Known rows, with every step that occurs
nefe > sogeda > natu > vapib: [-0.26  0.06 -0.17 -0.01  0.07  0.30 -0.28 -0.08  0.13 -0.25  0.12  0.02
 -0.10 -0.01 -0.12 -0.15 -0.12]
natu > sogeda > nefe: [-0.10 -0.03  0.17  0.08 -0.13  0.41  0.22  0.06 -0.12  0.14 -0.06  0.13
 -0.07  0.17  0.04  0.05 -0.06]
sogar > sogeda > nefe > bibutev > vapib > natu: [ 0.23 -0.23  0.14  0.10  0.12 -0.01  0.09  0.07  0.04  0.35 -0.27 -0.07
  0.19 -0.11  0.01 -0.37  0.29]
bibutev > vapib > natu > sogeda > nefe: [-0.02 -0.16  0.21  0.04 -0.13  0.16  0.24  0.02 -0.12  0.21 -0.12 -0.01
  0.13 -0.04  0.01 -0.08 -0.02]
sogar > nefe > sogeda > natu > vapib > bibutev: [-0.01  0.05 -0.31  0.10 -0.05  0.22 -0.38 -0.15  0.08 -0.25  0.47 -0.19
  0.06 -0.12 -0.16  0.07 -0.11]
natu > vapib: [-0.08  0.12 -0.17 -0.12  0.04 -0.17  0.00  0.13  0.12 -0.30 -0.25  0.12
 -0.14  0.07  0.12  0.03 -0.13]
bibutev > nefe > sogeda: [-0.16  0.12  0.12 -0.13  0.14  0.16  0.22 -0.03  0.03  0.05 -0.29  0.16
  0.00  0.06  0.20  0.23  0.12]
nefe > sogeda > natu > vapib > bibutev: [-0.17  0.01 -0.16  0.06 -0.11  0.27 -0.28 -0.08  0.08 -0.11  0.14 -0.15
 -0.10 -0.11 -0.17 -0.08 -0.15]
sogeda > natu > vapib > bibutev: [-0.02  0.00 -0.11  0.07 -0.23 -0.18 -0.21  0.09 -0.08 -0.18  0.15 -0.09
 -0.11 -0.07 -0.07  0.01 -0.16]
sogar > sogeda > nefe > natu: [ 0.12 -0.10  0.23  0.13  0.12  0.12  0.16 -0.19  0.00 -0.22  0.19  0.06
 -0.01  0.08  0.01 -0.16  0.02]
vapib > natu > sogeda > nefe > bibutev: [ 0.06 -0.09  0.06  0.11 -0.15  0.10  0.05  0.13 -0.14  0.67 -0.13 -0.16
 -0.03 -0.06 -0.15 -0.14  0.12]
sogar > sogeda > natu > vapib: [ 0.02 -0.05 -0.17  0.01  0.16  0.30 -0.26 -0.02  0.13 -0.46  0.13  0.05
 -0.04  0.03 -0.04 -0.15 -0.13]
sogar > sogeda > natu > vapib > bibutev: [ 0.11 -0.10 -0.15  0.08 -0.01  0.26 -0.25 -0.02  0.07 -0.30  0.16 -0.13
 -0.05 -0.07 -0.08 -0.08 -0.17]
sogeda > natu: [-0.03  0.03  0.23  0.08 -0.14 -0.27 -0.09  0.11 -0.23 -0.12  0.04  0.11
 -0.07  0.09  0.04 -0.10 -0.01]
sogar > sogeda > nefe > natu > vapib: [ 0.04 -0.08 -0.12  0.06  0.20  0.24  0.03 -0.22  0.20 -0.45  0.27  0.04
 -0.05  0.02 -0.07 -0.13 -0.09]
natu > sogeda: [-0.07  0.08  0.08 -0.11  0.03  0.27  0.10  0.09 -0.01  0.10 -0.28  0.11
 -0.08  0.16  0.09  0.06 -0.12]
sogeda > nefe: [-0.04 -0.01  0.27  0.14 -0.20 -0.14  0.24  0.12 -0.20 -0.03 -0.11  0.16
 -0.09  0.14  0.15 -0.02  0.04]

Rows
[ 0.01  0.06 -0.15 -0.06 -0.14 -0.20  0.00  0.14  0.06 -0.15 -0.22 -0.06
 -0.15 -0.03  0.08  0.10 -0.17]
natu > vapib > bibutev
[ 0.03  0.00  0.07 -0.07 -0.11  0.01  0.07  0.08 -0.12  0.20 -0.24 -0.10
 -0.05 -0.03  0.01 -0.02 -0.18]
vapib > natu > sogeda
[ 0.09 -0.10 -0.16  0.01  0.05  0.25 -0.09 -0.04  0.03 -0.25  0.20 -0.06
  0.06 -0.09  0.01  0.25 -0.03]
sogar > sogeda > natu > vapib > bibutev > nefe
[-0.18  0.05  0.17  0.08 -0.01  0.19 -0.16 -0.06 -0.07 -0.04  0.04  0.05
 -0.06  0.05 -0.05 -0.20 -0.01]
nefe > sogeda > natu
[ 0.07 -0.05  0.00 -0.17  0.12 -0.06  0.00  0.14  0.07  0.60 -0.45 -0.08
  0.12 -0.08 -0.04 -0.20  0.14]
nefe > bibutev > vapib > natu > sogeda
[ 0.11  0.13 -0.05 -0.08  0.17  0.02 -0.03 -0.19  0.03 -0.12  0.34  0.01
  0.09  0.10 -0.04  0.15 -0.08]
sogar > nefe > natu > sogeda
[-0.04 -0.02 -0.11  0.00 -0.17 -0.20 -0.05  0.07 -0.12 -0.13  0.20 -0.02
 -0.02 -0.08  0.02  0.35 -0.01]
sogeda > natu > vapib > bibutev > nefe
[ 0.22 -0.01 -0.14 -0.11  0.17 -0.12 -0.11  0.06  0.07  0.46 -0.12 -0.13
  0.29 -0.08 -0.04 -0.05  0.19]
sogar > nefe > bibutev > vapib > natu > sogeda
[ 0.03  0.05  0.11 -0.15  0.19 -0.35  0.05  0.21  0.10  0.33 -0.53  0.17
  0.07  0.08  0.13 -0.20  0.30]
nefe > bibutev > vapib
[ 0.04  0.07 -0.15 -0.08 -0.04 -0.39 -0.03 -0.08  0.09 -0.23  0.08 -0.12
 -0.14 -0.07 -0.05  0.04 -0.18]
nefe > natu > vapib > bibutev
[ 0.11 -0.13  0.18  0.09 -0.10 -0.46  0.13  0.17 -0.11  0.47 -0.27 -0.03
  0.11 -0.10  0.01 -0.28  0.31]
sogeda > nefe > bibutev > vapib > natu
[-0.09  0.02 -0.06  0.06 -0.01 -0.21  0.07 -0.11  0.04 -0.33  0.26  0.08
 -0.12  0.04 -0.06 -0.03 -0.08]
sogeda > nefe > natu > vapib
[-0.06 -0.08  0.11 -0.02  0.11  0.34  0.15  0.11  0.07  0.54 -0.27  0.15
  0.11  0.13 -0.02 -0.13  0.27]
natu > sogeda > nefe > bibutev > vapib
[-0.11  0.10 -0.32  0.04  0.12  0.24 -0.38 -0.15  0.14 -0.40  0.44 -0.02
  0.07 -0.01 -0.12  0.00 -0.07]
sogar > nefe > sogeda > natu > vapib
[ 0.01  0.15 -0.02 -0.01  0.13  0.11 -0.04 -0.08  0.08 -0.15  0.00  0.04
  0.07  0.08  0.11  0.05  0.03]
sogar > nefe > sogeda
[ 0.00  0.06 -0.15 -0.13 -0.08 -0.21  0.17  0.11  0.02 -0.10 -0.18  0.01
 -0.05 -0.05  0.17  0.43 -0.03]
natu > vapib > bibutev > nefe
[-0.06  0.09  0.09 -0.20  0.18  0.07  0.23 -0.15 -0.02  0.07  0.06  0.12
  0.03  0.09  0.05  0.33  0.01]
bibutev > nefe > natu > sogeda
[ 0.01 -0.03 -0.06  0.12 -0.19 -0.25  0.08 -0.11 -0.01 -0.19  0.29 -0.10
 -0.12 -0.07 -0.10  0.04 -0.13]
sogeda > nefe > natu > vapib > bibutev
[-0.01  0.00  0.28  0.13 -0.10 -0.32  0.20 -0.09 -0.15 -0.11  0.18  0.10
 -0.08  0.09  0.02 -0.08  0.03]
sogeda > nefe > natu
[ 0.29  0.02 -0.05 -0.05  0.10 -0.67 -0.08  0.14  0.00  0.29 -0.17 -0.09
  0.27 -0.11  0.06 -0.12  0.29]
sogar > nefe > bibutev > vapib > natu
[ 0.03  0.03  0.10 -0.14  0.00  0.03  0.23 -0.14 -0.08  0.22  0.09 -0.06
  0.02 -0.01  0.02  0.40 -0.03]
vapib > bibutev > nefe > natu > sogeda
[-0.10 -0.01  0.18  0.06 -0.12  0.14  0.01 -0.07 -0.17  0.16  0.11 -0.05
  0.03 -0.07  0.01  0.21  0.09]
vapib > bibutev > nefe > sogeda > natu
